Each row comes from the steps of one walk. Every step used is in the known rows, and no mark comes twice. Write the walk behind each row, first mark first.
Known rows
mukog, mesep, botuz, bavi, kimos, bifug: [  0  -1 -16  -2 -13   4 -10   7  -1  -6   2  15  -6  13  -7   7   1   0
  -7   5 -29   6 -13   8  -3  17 -12  -1  22   6  -4 -35  21  26   0   2
  -4   1  -4  -3   0  -1  12  -3 -13 -30  -7 -37   1  -8  25  -5  -4  -3
  -7   6 -34   6  61  13]
meku, kimos, mukog, bifug, mesep: [ -1  10  -5 -15  -9   4   7   7   1  -7 -29   0   2 -32 -20  10  14   2
 -11  -3   1  -9   3   1  15   4  -4 -15  -8  -6   0  10   1  -2   0   8
 -12  14   0   6  -5  -5  -1 -11   8   7   2  41   6   0   6   6   3  -6
  -7  -1 -13   6  35   4]
meku, mukog: [  4 -14  -5  -5  -3  19   7   3  14  16 -31   0   0  13  12   2   3 -11
   9   6  -7  10   6   7  -1  -3 -13  -2  -4  -6   4   0   2  22  -9  12
  12  16  -3  14   1  -8   2   6  -5   4   2  10 -14  -5  18  -8   4  -3
  -2  -5  -8  13  10  13]
mesep, botuz, bavi, kimos, mukog, bifug: [ -1   3  -5  -7 -18  23  -6  -1   0  -1   8 -20   3   7  -9  17   3  -8
   0   5 -20 -15  -3   7  13  14   5   7  -3   1   1   2  -9  15   8  16
 -11 -18   2  -9  -2  -5  14   6  -4 -39 -16  -2  -2 -17  24  -1 -12 -11
  -4   5 -54  16  32 -10]
bifug, mesep, botuz, bavi: [ -1   4   2   1 -11 -19  -4   3  -2   7  18   6  18  -1 -19  14   2   2
  20   4  -6   0  13 -19  12  17   0   9   3  -2   5 -13 -15   0   6  -6
  -4  -2   6 -17  -2   9   1  -9 -19 -31  -4  -7  -8 -10  -6  -2   6   3
 -10  13 -72  -2  46 -20]
meku, mukog, mesep, kimos, botuz: [  4 -17 -15  -7  -5   6   0   7  11  10 -49  -6 -11  16  11  -4   2  -6
   0   3 -13  18  -4  17  -5  -9 -18  -1  -1  -1  -1 -24  17  39  -8   3
  12   9 -10  33   0 -15   0  -5  -7  13   2  -7 -17  -8  18  -7   7   3
  -3   3  -9  -3  40  21]
bavi, kimos: [  0  -4   4  -6  -8   5   4 -14  -1 -19   1  -6   9   3   5   1   4 -15
  -8  -5  -6  -7   0  -7 -11  -9  -5  -1  19   4   1  -4   4   1   7  22
 -14  -4  -1 -13   1  -1  -6   7   3 -22  -2  16 -13   2  26   2  -8 -10
   2  -3  -6  -1  -5   8]
meku, kimos: [  6   5  -1 -16  -2  17   8  -5   7  10  -7   0  15 -12   3   3  14  -4
  -2  -1  -2   1  -3  -5  11   0 -11 -17  13  -9   3  13   1   7  -1   3
  -4  15   2   7  -1 -19 -14 -15   6   8   2  29  -6   2  21   5  -5  -7
  -2  -1 -21  10  20   8]
kimos, bifug: [ -2  -2  -1  -7  -7  -8  -2 -12  -5   7 -23  30 -12  -7  -4  -5   5   2
  13  -9  -5  11   1   9 -17   5  21  10  23  10   1  14   4   5  -7  -1
   3   5 -10 -20   1   6   4  -1  -7  -9   2 -23  -8   3  -2  -8  -2  -6
   0   6  -5  10  10  18]
mukog, mesep: [  0  -1 -16   5  -1  -8  -6  17  -1 -14  -8  16 -10   4  -7  -1  -3   7
 -14   6 -14   9 -12   6  -4   6 -20  -9   8   3  -6 -40  28  11  -2  -6
  -1  10  -4  12  -1   3   7  -4  -5   2   3 -24  12   2   5  -2   7   5
  -5  -1  12  -8  35  14]
bavi, mesep: [  0  -5  -5   1 -12 -14  -2  15   7  -4 -21   1   1  -8   0   0   3   3
 -12  15   2 -12  -1   3  -6  -3  -8  -4  10   7  11  31  -2  -7   8 -11
  -5  -5   8  -4   3 -14   2  13  -3 -14  -2  30   7   3  20   6   1  -3
  -3 -11  19  -6   9   8]
mukog, bifug, mesep: [ -6   2  -9  -3  -9 -10  -4  21   4 -10 -28   4  21 -18 -33   9   0  -4
  22   9   4  -3   0 -15  14   8 -12   4 -11   6  -6 -12   0 -22   6   0
 -13  15  -3  -7  -1  20  13  -6  -9  -7   5   4   0  -7  -9   8  13   6
 -12  -7   2 -11  19  -9]
bavi, kimos, mukog, mesep: [ -4   0  -3  -1 -10  -8   2  -5  -8 -37 -11  -1 -17  -5  -4   4   0  -3
 -34 -10 -11 -10   0  11 -16  -6  -5  -5   7   7  -2 -18  18   9   4  24
 -17  -7  -5  -6  -3   4   5  12   6 -19  -3  15   5   4  18  -2  -2 -10
   1   0   7  -1  18  17]
mesep, botuz, bavi, kimos: [  2   1   0  -6 -15  20  -5  -7   2   8  25 -16  11  16   0  13   3 -10
   5   6 -21 -10  -3   1  10  12   2   7   9  -1   4   0 -10  18   8  11
  -7 -18   4 -10   0  -9   5   3  -7 -40 -14  -9 -10 -15  29  -2 -15 -10
  -2   8 -64  15  30  -8]
meku, mesep, kimos, botuz, bavi: [ -3 -16   4  -5  -7 -23  -5  11   2   3 -38 -28   0   7  -4  -6  14   9
   6   1  10   3   2   5   5  -3   7  26   8  -2   2  14  15   8   3   9
   6 -33 -16   1  -4 -21   4   0  -3  10  -7 -22 -35  -9  14   2  -2  -2
  -2   1 -15 -12  10  -7]
kimos, bifug, mukog, mesep: [  1  -1  -3  -5  -4   1  -3 -21  -1  -3 -13  45 -20  -7  -2 -10   3   4
   0   4 -17  13  -4   6 -18   7   8   5  31  17   0  -6   7  22  -9   0
   6  18 -11 -11   3   3  -7   1 -13 -13   0 -31   0  -1  -1  -6   4  -9
   1  11 -11   8  13  16]
bavi, kimos, bifug, mukog, mesep: [  1  -4   1  -8 -10   5   2 -29  -2 -22  -7  25  -5  -2   4  -7   6 -12
  -9  -3 -16   5  -3  -3 -24  -4  -1   3  39  16   1  -6  10  16   1  21
 -11   9 -10 -20   3   3  -9   7  -7 -31  -2  -5 -14   2  25  -3  -5 -16
   3   4 -15   6   8  20]
botuz, bavi, mesep, kimos, mukog, bifug: [ -4  -3  -8 -15 -23  -4  -9  10   5  10 -21  -2 -13 -13 -15   5   1  13
 -24  16  -1  -1  -3   2  16  10  -2  17 -18   6  10  23   3   0  10  -1
 -11 -34   5  -4   0 -13  12  15 -13 -12  -6  15  -3  -5  12   5 -10  -4
  -5  -9  -2  -2  19  -1]
botuz, bavi: [ -2   3   2 -13 -10   5  -3   1   1  13  17  11  -4   1  -5   4   0  13
 -10  10  -7  12  -3  -9  15  16  -4  18 -15  -4   6   3   4   1   0   9
  -1 -20   2  -9  -1  -4   6   5 -14  -9  -3  -1  -5  -3   3  -3 -15  -4
  -2  -8 -21   7   3  -2]
mukog, bifug: [ -4   0 -12  -6  -6  13  -4  16   4  -7 -30  -8  11 -10 -21   6  -1  -7
  12  11   0  -7 -10   0  12   4  -8   2 -12   5  -9  -2   3 -12   4   5
 -10   7  -5   3   0  11  16  -1   0   1   0   1   3  -8   4   8   3   1
  -7 -11  23  -2   1  -2]
botuz, bavi, kimos, bifug, mukog: [ -1   0   8 -19 -16  11   0 -22   1   0  14  25  -4  -1  -2   0   6   4
 -12   7 -15  13   0 -13   0  12   0  23  13   6   8   8   5   9   1  25
  -9 -18  -3 -26   1  -2  -4  11 -18 -32  -6   1 -16  -3  18  -4 -19 -16
   1  -4 -35  11  -2   9]
mesep, botuz, bavi, kimos, bifug: [  1   0  -1  -9 -16  18  -6 -12   0  10  16  -6   7  13  -1  12   5 -10
   9   3 -22  -6  -2   2   4  14  10  11  19   2   4   7  -7  21   5  11
  -5 -15   1 -17   0  -7   7   2 -10 -44 -14 -16 -13 -15  28  -5 -14 -13
  -2  10 -68  18  31  -3]
meku, kimos, bifug, mesep, botuz: [  4   5  -1 -17  -9   2   5 -13   2  14 -17  21  16 -18  -9   4  18  -4
  20  -8  -7   6   5  -7   1   8   6 -10  35  -2   4  16  -5  10  -3  -4
  -3  23  -3 -12  -1  -9 -13 -21  -6 -11   2  11 -16  -1  15  -1   1  -9
  -6  12 -56  12  51  10]
mesep, botuz: [  4   0  -5   5  -5  13  -5  -1   1   9   9 -21   9  13   2  10   1 -12
  15   1 -13 -15  -1   9   4   5   9  -5  10   0  -1   0 -16  19   4  -4
   1   0   4   2   0  -6   4  -4   1 -22 -11 -15   1 -14  15  -2   0  -3
  -1  14 -48  10  30 -12]

Write each row's walk
[  1 -16 -12  -8 -10  13   2   9  16  14 -58  -4  13   1 -11   5   3 -16
  25   9  -2  10   7  -1  10  -2 -17   2 -11   1  -1  -9   1  11  -3   7
   2  21  -7  15   2   4   7  -1 -11   2   4   8 -25 -11  11  -1  13   3
  -9  -4 -11   4  30   4]	meku, mukog, bifug, mesep, kimos
[ -4   0   2  -4 -10 -30  -1 -12  -7   3 -23  40  -2 -15 -18  -2   5   5
  24 -10  -1  15  11  -5 -17   9  19  12  25  10   2   4   0  -5  -5  -7
   0  11  -8 -29   0  16   1  -7 -16 -18   5 -18 -12   3 -15  -7   7  -2
  -5  10 -26   1  27  10]	kimos, bifug, mesep
[ -5   3   0 -13 -17   0  -2  -2  -4 -15  11  10 -16  -3  -9   7   1  12
 -34   3 -14   5  -2  -2   5  13  -9  15 -10   1   5 -11  17   5   4  25
 -13 -24  -1 -13  -3  -2   9  13  -9 -23  -6   8  -1   0  15  -4 -17 -11
  -2  -7 -16   6  14   9]	botuz, bavi, kimos, mukog, mesep
[  1  -7 -19   2  -3  -8 -11   3   1  -4 -22   4 -13   4  -7  -6  -4   1
 -13  -2 -10  14 -11  12   0  -2 -13  -7   6   8  -6 -42  26  22   3 -16
  -3  -1  -7  22   1  -3   0  -9  -5   9   1 -36  -8  -2   5   1  10   9
  -3  12   4 -15  49   8]	mukog, mesep, kimos
[  0  -4  -1 -17 -21  -1  -8  -9   7  19  -6  16 -11  -6  -4  -4   4  11
 -15  18  -6   9  -2  -5   7  10   1  21   2  10  15  27  -1  11   6  -4
  -3 -29   4 -11   4 -18  -3  13 -20 -20  -6   5 -14  -4  15   2 -12  -8
  -1  -2 -23   2  16   1]	botuz, bavi, mesep, kimos, bifug, mukog
[ -2   0  -1 -13 -19  -4  -4  12   6   9   3  11  -3  -4  -6   4   3  16
 -18  19  -5   3  -3  -9  12  15 -11  16  -6   0  13  25   2  -4   6   3
  -6 -25   9 -12   1 -14   6  15 -15 -20  -4  19   0  -1  17   2 -14  -5
  -4 -15  -8   2   7   4]	botuz, bavi, mesep
[  1   0   3  -8  -2   6   1 -28  -1   4 -11  36 -17  -9   2 -10   5   1
   7   1 -10  10   2   3 -16   4  19  10  25  15   3  14  -5  17  -8   1
   7  12  -9 -17   3   2  -9   2 -10 -14  -1 -18  -7  -2  -2  -5   2 -11
   3  11 -18  12  -2  10]	kimos, bifug, mukog
[ -5   7   9 -22  -5 -22  -2   8  -7  -1   1 -11  -4  -2   5  -2   2  19
  -4   2  -5  -1  -9  -2  -1   2   9  31 -13  -7   3  14  -4   9  -2  15
   3 -31  -9  -3  -7 -17  -1  -8  -9   3  -4  21   2 -10  -4   0 -20  -5
   0  -2 -20 -16  -9   8]	kimos, botuz, bavi
[  6   5  -3 -20  -4  18   6 -19   6   8 -15  30   0 -16   1  -5  17  -1
  -2   2 -14  11  -5  -2  -1   4  -4 -13  35   2   3   7   6  22  -7   2
   0  27  -5   0   1 -17 -20 -14  -4  -1   2   7  -7   1  22   1  -3 -13
  -2   7 -30  15  32  19]	meku, kimos, bifug, mukog, mesep
[  5  -4  -6   0   4  12  -4 -19   6  -5   6  13 -15   0   5 -10  -2  -3
 -18  14 -16   7  -7  -2   2  -3 -13  -5   6  13  -1 -30   5  31   0  -7
   4   9  -4  21   4  -9 -20   0  -9   0  -3 -20  -2  -8   3   4  10  -2
   3  16 -15  -5  19  -6]	bifug, mukog, mesep, kimos
[ -2  -2   5  -5  -4 -45  -4  -4  -5   0 -19  -5   9 -13 -13  -2   1   3
  18 -11  10   5  12 -13  -1  -7  10  15   1   3   2 -10 -10   1   6 -13
  -5 -11  -6  -1  -3   1 -14 -18 -12   1   3   4 -22  -6 -22   4  12   9
  -4  18 -44 -29  32 -12]	bifug, mesep, kimos, botuz
[  1   0 -16  -1 -11   5 -10  12   0  -9  10   5  -2  16  -6   9  -1   0
 -10   9 -28   2 -14   7   4  15 -19  -5  15   2  -4 -40  20  24   3   3
  -5  -2  -1   5  -1  -3  11  -3 -10 -27  -7 -30   6  -9  26  -3  -3  -1
  -7   3 -33   3  55   6]	mukog, mesep, botuz, bavi, kimos
[ -1 -19  -1   6  -4 -13  -4   8   5   4 -38 -22   2   8  -7  -6  13  -2
   8   1  13   3   6   6   4  -5   4  10  12   1   1   6  17   3   5   0
   5 -18 -12   2  -1 -12   5   4   0   8  -5 -30 -36  -4  16   2   6   1
  -2   2  -6  -3  16 -10]	meku, mesep, kimos
[  6   4   1 -22  -4  20   8 -24   7  13 -13  25   3 -17   4  -5  19  -4
   3   1  -9   7  -1  -4   0   2   3 -11  31   1   5  23  -4  18  -7   4
   0  24  -4  -4   1 -16 -21 -12  -2  -2   1  16 -11   1  20   1  -4 -15
   0   7 -35  17  20  14]	meku, kimos, bifug, mukog
[ -1  -5   2 -20  -5 -15  -9 -12  -2  14 -21 -24  -8  -1   4  -8   0   4
  -1  -8   3   6  -5   6   3 -11  17  25  -9   2   2   8  -3  20   4  -4
  -1 -40  -9  13  -3 -21 -11 -12  -7  14  -5  -2 -25 -13  -3   4 -10   1
   4  16 -31 -20  11  -3]	mesep, kimos, botuz, bavi
[  2   3  -3  -3 -11  18  -7   0   2  17  24 -14   6  14  -2  13   1  -3
   9   8 -18  -7  -3   2  15  17   5   7   0  -3   3   3 -12  18   5   0
   0 -15   5  -4  -1  -9   8  -1  -9 -29 -13 -16  -3 -17  17  -3 -10  -5
  -3   9 -62  14  31 -13]	mesep, botuz, bavi
[  1  -8 -20  -1  -5 -12 -12  -2  -1  -1 -33  18 -20   1  -9  -8  -2   2
  -6  -5 -11  21 -10  15  -9   0  -3  -3  19  13  -6 -35  28  24  -1 -16
  -2   0 -11  13   2   1   1 -10  -8   5   3 -49 -12   0   3  -2  10   5
  -3  14  -1 -10  54  16]	mukog, mesep, kimos, bifug
[  4   1  -4   3   4  11   0 -10   4 -12  14  22 -12  -1   4  -6  -2   2
 -20  18 -19   4  -7  -6  -1   3 -19  -6   8  11  -1 -28   5  24  -3   1
   4  16  -2  14   3  -4 -14   3 -10  -5  -2 -11  12  -5   3   3  10  -4
   1   7  -8  -2   8  -1]	bifug, mukog, mesep
[  0  -4   1   1  -5 -33  -4  -8  -1   5 -14   4  10 -11 -17   0   1  -3
  17  -8  10  10  15 -15   4  -3   4   6   1   5   3 -15  -6  -4   7 -17
  -7  -3  -1  -3   0  10 -12 -13 -13  -3   4  -6 -25  -2 -19   3  17   9
  -5  19 -39 -19  39 -17]	bifug, mesep, kimos
[ -5   4   7 -21 -11 -28  -4  17  -4  -4 -10 -10  -4  -6   5  -1   4  21
 -11   8  -4  -7  -9   0  -4   2   4  29  -6  -4   8  29  -5   6   2  10
   0 -34  -4  -4  -5 -24   1  -2 -10  -5  -4  33   6  -8   5   3 -20  -6
  -2  -9 -11 -19  -7  12]	kimos, botuz, bavi, mesep
[ -9   9  -7  -2 -14 -11  -5  15  -6 -17 -22  -5 -17 -23 -33  17  -2  10
 -11   0  -2 -15   7  11  13  13  10   8 -31   4  -3  -4  -4  -6   3   8
 -13  -7  -2  -6  -6  15  21   7  -1 -12  -5  12  17 -10 -14   0   6  -2
  -9   2 -11   2  30  -9]	kimos, mukog, bifug, mesep, botuz, bavi
[  0  -5  -4 -15 -20  -5  -8   3   6  17  -5   2  -5  -5  -6   0   2  11
 -17  16  -2   6  -2  -5  13   9  -5  17  -7   3  13  21   1   3   9  -6
  -6 -32   7  -4   2 -17   2  11 -17 -13  -5  11 -12  -3  15   3 -11  -3
  -3  -6 -14  -3  18  -2]	botuz, bavi, mesep, kimos
[ -5   3 -10  -4 -14  -1  -7  21   4  -2 -15  -3  25 -11 -33  16   1  -5
  26  13  -6  -7  -2 -13  20  16  -8   7 -12   4  -5 -10  -6 -12   8   0
 -13   6  -1  -9  -1  16  16  -7 -13 -22  -2  -3  -3 -15   0   6   7   3
 -14  -2 -27  -2  36 -16]	mukog, bifug, mesep, botuz, bavi
[  8   5  -5 -19  -6  23   4 -19   6  10 -13  24   3 -11   2  -1  18  -5
   3   1 -18   6  -6   1   1   6  -2 -15  37   3   2   8   1  29  -6   1
   2  27  -5   1   1 -19 -19 -15  -3  -9  -1   3  -7  -4  26   1  -1 -14
  -2  12 -47  18  41  14]	meku, kimos, bifug, mukog, mesep, botuz
[  2 -11  -7  -6 -16 -11  -7 -11   8   8 -41   6 -11 -12   1 -10   5  -4
  -8   9   0  -2   1   9 -11  -9  10   2  24  18  12  36  -6  12   8 -21
  -4 -10   2  -2   6 -19  -9  10  -9 -12  -4   9 -15  -1  16   6   4  -6
   1   7   0  -8  20   7]	bavi, mesep, kimos, bifug, mukog
[ -3  -3  -4 -15 -20  -9  -8   4   4  12 -11   0 -16 -10  -9   3   1  16
 -28  12  -2   3   0   2  12   9   1  18 -15   4  13  22   3   3   8  -3
  -7 -36   7  -5   0 -16   5  15 -13 -12  -6  18  -5  -3  11   1 -11  -5
  -2  -4 -11   0  19   0]	botuz, bavi, mesep, kimos, mukog
[ -3   0  -5   1 -12  -2   0  -5  -8 -35  -9  -9 -15  -1  -4   7   1  -7
 -30 -10 -16 -15   0  15 -13  -4  -2  -7  10   7  -2 -19  13  14   6  22
 -17  -6  -4  -5  -3   2   7  10   7 -27  -7   9   5  -2  23  -2  -3 -12
   1   4  -9   2  29  13]	bavi, kimos, mukog, mesep, botuz
[  0  -9  -5  -8 -13 -27  -8   5   5   1 -42 -22  -3  -9   4  -7   3   2
  -9   5   5 -12  -3  11  -9 -15   6   7  10   9  11  36  -6   9  11 -17
  -6 -25   1   9   2 -27  -6   3  -3  -1  -4  29  -9  -4  15   9  -2  -1
   1   2   5 -22  17   6]	bavi, mesep, kimos, botuz
[  4 -20 -18  -5  -8  11  -1  -2  13  16 -51  11 -14  14   7  -4   2  -9
   4   2 -16  24  -1  17  -7  -4 -15  -4   9   3  -1 -24  21  38 -10  -1
  10  16 -11  25   2  -7   2   0  -9   7   3 -23 -23  -4  18 -10  10   1
  -4   5  -8   7  49  25]	meku, mukog, mesep, kimos, bifug
[ -4  -5 -11  -5  -7  -1  -9  -9  -1   1 -44 -24 -22 -15 -16   0  -3  -5
 -12 -10   7  -5   2  22   8 -11  19   5 -25  10  -4   0   1  10   6  -7
 -10 -21  -8  17  -2   0   5   1   6  16  -4  -5 -12  -8 -10   4   8   2
   1  16   4  -8  23  -8]	mesep, kimos, mukog, bifug
[ -1 -13   2   4 -14   1  -2  16   5  -1  -5 -23  12  19  -8   8  16  -1
  12  10  -6  -9   2   0   9  13  -3  12  20  -4   3   9  11   6   7  18
   2 -18  -7 -17  -2 -13  16   9  -4 -28 -13 -26 -24 -11  38  -2  -7 -10
  -6  -6 -40  14  24 -10]	meku, mesep, botuz, bavi, kimos
